Known rows, with every step that occurs:
D/S/X/E/H/M: [ 0.67 -0.57  0.20  0.84 -0.98 -0.56  1.57 -3.05  1.32  1.87  0.76 -2.05
  5.32  0.98 -1.17  1.63  4.16 -0.07 -1.63 -0.53 -2.50 -0.49 -0.09]
B/M/H/E: [ 1.32  0.78 -0.07  0.58 -0.43  1.40  3.13 -1.24 -0.04  0.99  3.16  0.61
  0.68  0.73 -1.70  1.78  2.62  0.06 -0.78  0.64 -0.86 -0.73 -0.96]
S/B/M/H/E: [ 1.16  0.57  0.21  0.18 -0.62  0.09  3.90 -0.91  0.45  1.69  3.06  0.54
  0.05  0.90 -3.25  0.74  3.86  0.33 -1.88  0.62 -1.53 -0.38 -3.37]
S/X/W/B/M: [ 1.33 -3.32 -0.33  0.23 -1.25  0.51  2.80 -1.59  2.08  2.69  2.15 -0.81
  3.24 -0.77 -1.05  0.29  3.07 -0.07 -1.38  1.08 -1.50  0.25  1.52]
S/B/M/H: [ 0.86  0.24 -0.09  0.46 -0.66 -0.28  5.44 -0.49  0.72  0.65  2.89  1.29
  1.31  0.08 -3.77  1.21  3.15  0.17 -0.81 -0.14 -0.25  0.56 -0.77]
S/B/M/H/E/X/W: [ 1.16 -0.12  1.29 -0.33 -1.89 -1.04  3.82 -1.59  1.48  3.05  2.19  0.73
  3.08  0.75 -4.80  1.10  3.95  0.51 -1.91  1.71  0.53 -0.10 -2.39]
M/H/E/X/W: [ 1.11  0.72  0.94  0.15 -1.56 -0.82  0.41 -1.45  1.35  1.39  1.60  0.77
  4.77  1.29 -2.26  1.71  1.97  0.49 -1.06  0.94  2.51 -0.85 -1.26]
M/H: [ 0.81  1.16 -0.33  0.97 -0.36  0.01  1.89 -0.30  0.60 -0.91  2.37  1.29
  2.94  0.74 -1.21  1.77  1.35  0.18  0.06 -0.86  1.78 -0.21  0.18]
M/H/E: [ 1.13  1.40 -0.05  0.68 -0.31  0.29  0.54 -0.79  0.30  0.13  2.62  0.49
  1.84  1.49 -0.47  1.37  2.25  0.29 -0.94 -0.09  0.61 -0.95 -2.24]
W/B: [ 1.03 -0.61 -0.18  0.70  0.04  0.07  1.02 -0.81  1.39 -0.08  2.76 -0.62
  2.16 -0.27  0.39  0.54  1.42  0.06 -0.12  0.24 -0.52 -1.31  1.48]
W/B/S/X/E: [ 1.01 -3.10 -0.98  0.89 -0.72 -1.49 -0.72 -0.86  1.76  1.48  1.03 -1.77
  4.96  0.87  2.45 -0.71  2.06  0.55 -0.81  0.75 -2.15  0.39  0.52]
W/B/M/H: [ 0.93 -0.49 -0.29  0.56 -0.75  1.14  4.60 -0.81  0.73 -0.18  4.16  0.49
  3.34 -0.48 -1.62  1.40  2.94  0.19  0.36  0.49 -0.79 -0.50  2.00]
W/B/M/H/E: [ 1.26 -0.16 -0.13  0.28 -0.62  1.51  3.06 -1.19  0.29  0.85  4.33 -0.38
  2.29  0.28 -1.03  1.01  3.78  0.30 -0.63  1.25 -2.00 -1.33 -0.35]
M/H/E/X/S/B/W: [ 0.80  2.83  1.05 -0.30 -1.80 -2.52  1.76 -0.19  0.58  0.87  0.57  1.50
  5.10  1.15 -1.60  0.23  1.93  1.18 -1.43  1.70 -0.34  0.34 -5.94]
B/S/X/E/H: [ 1.33 -1.74 -1.03  1.15 -0.90 -1.16 -0.11 -1.43  1.28  1.22 -0.62 -0.75
  6.27  0.78  0.46 -0.09  1.66  0.46 -0.24 -0.63 -2.78  0.06  1.35]
E/H: [ 1.30  0.80 -0.29  1.00 -0.24  0.57  1.76 -1.30  0.86 -0.47  1.11  0.35
  3.63 -0.39 -1.54  1.22  1.09 -0.01  0.53 -1.20 -1.19 -1.48  2.45]
W/B/S/X/E/H/M: [ 1.21 -2.10 -0.33  1.04 -1.11 -1.26  1.19 -2.02  2.00  1.05  1.25 -2.76
  6.78  0.76  0.44 -0.34  4.02  0.54 -0.08  0.86 -3.49 -0.15  2.74]
D/S: [ 0.40  0.58  0.21  0.94  0.21  0.53  2.74 -1.16  0.32  0.80  1.05 -0.27
  1.66  0.33 -0.14  1.71  0.89 -0.32 -1.16 -0.85  0.78 -0.34  0.23]
B/M: [ 1.27 -0.34 -0.20  0.90  0.02  1.13  3.64 -1.19  0.68  0.95  2.29  0.66
 -0.49 -0.56 -1.20  1.62  0.78 -0.41 -0.20  0.11 -0.79 -0.46  2.74]
S/X/E/H: [ 1.45 -1.42 -0.77  0.67 -1.02 -0.78 -1.72 -2.06  1.63  0.92  0.42 -0.45
  5.51  0.36 -0.42  0.68  2.48  0.23 -0.80 -1.09 -2.84 -1.11 -0.02]
W/X/S/B/M: [ 1.04  0.61  0.75  0.14 -0.61 -2.21  5.86 -0.39  0.97  2.08  2.66  0.91
  0.22 -1.17 -0.35 -0.34  1.46  0.05 -1.00  0.59 -1.53 -0.07  2.26]
B/W/X: [ 1.45  1.04  0.21  0.94 -0.75 -0.60  3.54 -1.36  1.24  1.16  1.81  1.54
  3.26 -0.18  0.14  0.85  1.34  0.03 -0.11  0.53 -3.06 -0.03  2.85]
W/X: [ 1.45  0.76  0.19  1.00 -0.16 -0.92  2.62 -1.21  1.30  0.90  2.50  0.58
  2.11 -0.17  0.57  1.00  1.02 -0.24 -0.36 -0.42 -1.05 -0.87  4.28]

Rows:
[ 1.09 -0.18  0.99 -0.17 -1.74 -0.75  0.14 -1.50  1.66  1.07  2.67 -0.29
  6.15  0.84 -1.59  1.00  3.21  0.73 -0.86  1.74  1.40 -1.37 -1.18]
M/H/E/X/W/B
[ 1.00  1.00  0.73 -0.20 -1.36 -0.37  2.91 -0.76  0.13  0.83  2.97 -0.18
  4.65 -0.14  0.10  0.89  1.95  0.71 -0.19  1.99 -0.20 -1.14  0.15]
W/B/M/H/E/X/S
[ 0.73  1.26  0.52 -0.24 -0.75 -0.89  3.74 -0.07 -0.05  1.26  2.75  0.72
  0.05  0.52 -1.46  0.14  2.54  0.55 -1.57  0.99 -0.29 -0.12 -4.18]
X/S/B/M/H/E
[ 0.88  2.53  0.70  0.20 -1.03 -1.57  0.16 -0.36  0.19  0.02  1.33  0.67
  4.61  0.89  0.51  1.30  0.29  0.70 -0.55  0.67  2.24 -0.85 -1.83]
M/H/E/X/S
[ 1.18 -2.64 -0.33  0.34 -1.08 -0.63  0.24 -1.18  2.41  1.58  1.61 -0.94
  4.20  0.00 -0.09 -0.10  2.75  0.15 -1.57  0.46 -0.03  0.06  0.04]
S/X/W/B
[ 1.14  0.83  1.21 -0.28 -0.79 -1.71  2.68 -0.94  0.69  2.68  1.20 -0.15
  0.27 -0.17 -1.30  0.17  1.01  0.37 -1.80  1.72 -0.63 -0.77 -1.74]
H/E/X/S/B/M
[ 0.30  0.41  0.48  0.54  0.07 -0.88  3.42 -0.87  0.77  1.66  1.10 -0.41
  0.89  0.52 -1.71  0.67  2.30 -0.04 -2.19 -0.74  0.17  0.09 -2.56]
D/S/B
[ 1.39 -2.27 -0.26 -0.06 -1.67  0.76  2.32 -1.52  1.45  2.60  3.08 -0.65
  4.22  0.59 -1.51  0.40  5.15  0.41 -1.98  1.58 -1.48 -0.14 -2.07]
S/X/W/B/M/H/E
[ 0.88  0.59  0.86  0.11 -1.61 -1.98  3.69 -2.60  1.25  2.39  1.25  0.50
  5.98  0.15 -2.06  0.19  4.78  0.55 -1.21 -0.04 -6.08 -0.75 -0.81]
D/S/B/W/X/E/H
[ 1.08  1.92  0.78  0.14 -1.15 -0.47  2.67 -0.79 -0.09  1.02  1.91  0.88
  3.35  0.12 -0.92  1.76  0.72  0.44 -0.30  1.31  0.99 -0.62 -0.42]
B/M/H/E/X/S
[ 1.11  1.83  0.92  0.21 -0.50 -1.46 -0.66 -0.71  0.50  1.18  0.62 -0.13
  2.35  0.42  1.29  0.80 -0.87  0.32 -0.96  0.97  1.30 -1.37 -0.74]
H/E/X/S
[ 0.94  1.62  1.24 -0.16 -0.69 -2.75  0.05 -0.50  1.05  1.79  0.62 -0.23
  1.57  0.55 -0.26 -0.28  0.51  0.63 -1.96  1.09  0.76 -0.89 -3.54]
H/E/X/S/B
[ 1.33  0.69  1.28  0.36 -1.62 -2.61  3.67 -2.87  2.22  1.80  2.47  0.22
  4.36  0.41 -2.57  0.11  5.35  0.48 -0.56  1.05 -5.49 -0.80  1.45]
S/B/W/X/E/H/M
[ 0.61  1.46  0.72 -0.03 -1.45 -2.11  5.24 -0.05  0.64  0.67  1.71  1.53
  3.80 -0.42 -2.85  1.20  1.36  0.55 -0.47  0.65  1.81  0.73 -0.50]
E/X/S/B/M/H
[ 1.17 -1.38 -0.39  1.29 -0.91 -1.32  1.42 -1.97  1.55  1.27  0.12 -1.74
  5.25  1.20 -0.16  0.32  2.82  0.28 -0.27  0.11 -2.45  0.35  2.43]
B/S/X/E/H/M
[ 0.82 -1.63  0.34  0.35 -0.62 -0.22  1.07 -0.96  1.90  0.56  2.82 -0.47
  2.30 -0.23 -0.60  0.27  1.85  0.06 -0.47  0.87  0.95 -1.12  1.01]
X/W/B
[ 0.75  1.17  0.79  0.45 -0.87 -1.50  5.77 -1.41  0.97  2.55  1.23  0.70
  3.27  0.23 -1.33  0.27  3.21  0.19 -1.97  0.30 -3.49  0.69 -0.61]
D/S/B/W/X
[ 1.07 -1.19  0.93  0.18 -1.23 -1.03  1.11 -1.54  2.31  1.03  1.99 -0.37
  5.13 -0.43 -1.24  0.95  1.37  0.27 -0.24  1.28  1.31 -0.99  2.43]
E/X/W/B
[ 1.23 -1.30  0.87  0.39 -1.06 -1.03  0.75 -1.32  1.65  2.40  1.03 -1.45
  4.49  0.78  0.38 -0.30  1.36  0.60 -0.70  2.37  0.50 -0.55  1.65]
H/E/X/W/B/S
[ 0.49 -2.14 -0.31  0.13 -1.70  0.89  5.33 -1.47  1.04  2.49  2.44 -0.66
  6.38  0.00 -2.31  1.29  4.99  0.17 -1.81  0.51 -0.22  1.07 -0.85]
D/S/X/W/B/M/H
[ 1.02  0.63  0.18  0.50 -0.57 -1.02  2.43 -0.67  1.35  0.90  0.91  1.07
  1.00  0.33 -2.12  0.09  1.83  0.34 -1.14  0.47 -2.04  0.51 -2.74]
S/B/W
[ 0.78 -1.89  0.05  0.76 -0.50 -0.58  2.38 -0.38  1.55  0.86  1.75 -0.69
  2.77  0.19  0.45 -0.51  1.09  0.30  0.23  1.19  0.97  0.22  2.79]
X/W/B/S
[ 1.36 -0.03  1.13  0.24 -1.02 -0.79 -0.73 -1.90  1.69  2.26  0.98 -0.13
  2.45  0.69 -1.27  1.23  1.02  0.15 -1.47  1.34  1.71 -1.37 -0.40]
H/E/X/W
[ 0.67  2.40  1.09 -0.18 -1.21 -2.88  0.86 -0.08  0.62  0.90  1.20  0.50
  3.98  1.12 -1.21  0.36  1.51  0.95 -1.55  0.83  1.61 -0.45 -4.59]
M/H/E/X/S/B
[ 1.41  0.34  0.91  0.87 -0.91 -1.66  1.99 -2.95  1.79  0.90  3.24 -0.42
  3.76  0.15 -0.51  1.35  3.65 -0.06  0.32  0.02 -3.12 -2.11  5.18]
W/X/E/H/M
[ 1.17 -0.39 -0.10  0.63 -0.55 -0.47 -0.79 -1.96  1.17 -0.31  1.59  0.16
  3.37  0.11 -1.01  1.02  1.85  0.18  0.41 -0.91 -1.68 -2.09  1.15]
X/E/H
[ 0.94 -0.45  0.66  0.33 -1.59 -1.08  1.68 -0.85  1.26  1.24  1.77 -0.64
  6.67  1.33 -0.75  0.08  2.25  0.96 -0.30  2.09  1.36 -0.15  0.60]
M/H/E/X/W/B/S
[ 1.29 -2.64 -1.03  0.86 -1.09 -1.03 -0.20 -1.43  1.55  0.91  0.46 -1.74
  7.63  0.43  1.04 -0.89  2.94  0.69  0.01 -0.03 -3.91 -0.40  1.79]
W/B/S/X/E/H
[ 1.20  1.21  0.39  1.19 -0.22  0.39  3.04 -1.89  1.21 -0.21  1.92 -0.57
  2.71  0.08 -2.24  1.68  2.25 -0.21  0.36 -0.48 -0.82 -1.28  3.55]
E/H/M
[ 1.59  0.38  0.31  0.52 -1.48 -1.05  1.55 -2.55  1.32  0.70  1.85  1.29
  5.66 -0.24 -0.55  0.67  2.90  0.40  0.60  0.21 -5.36 -1.45  2.79]
B/W/X/E/H
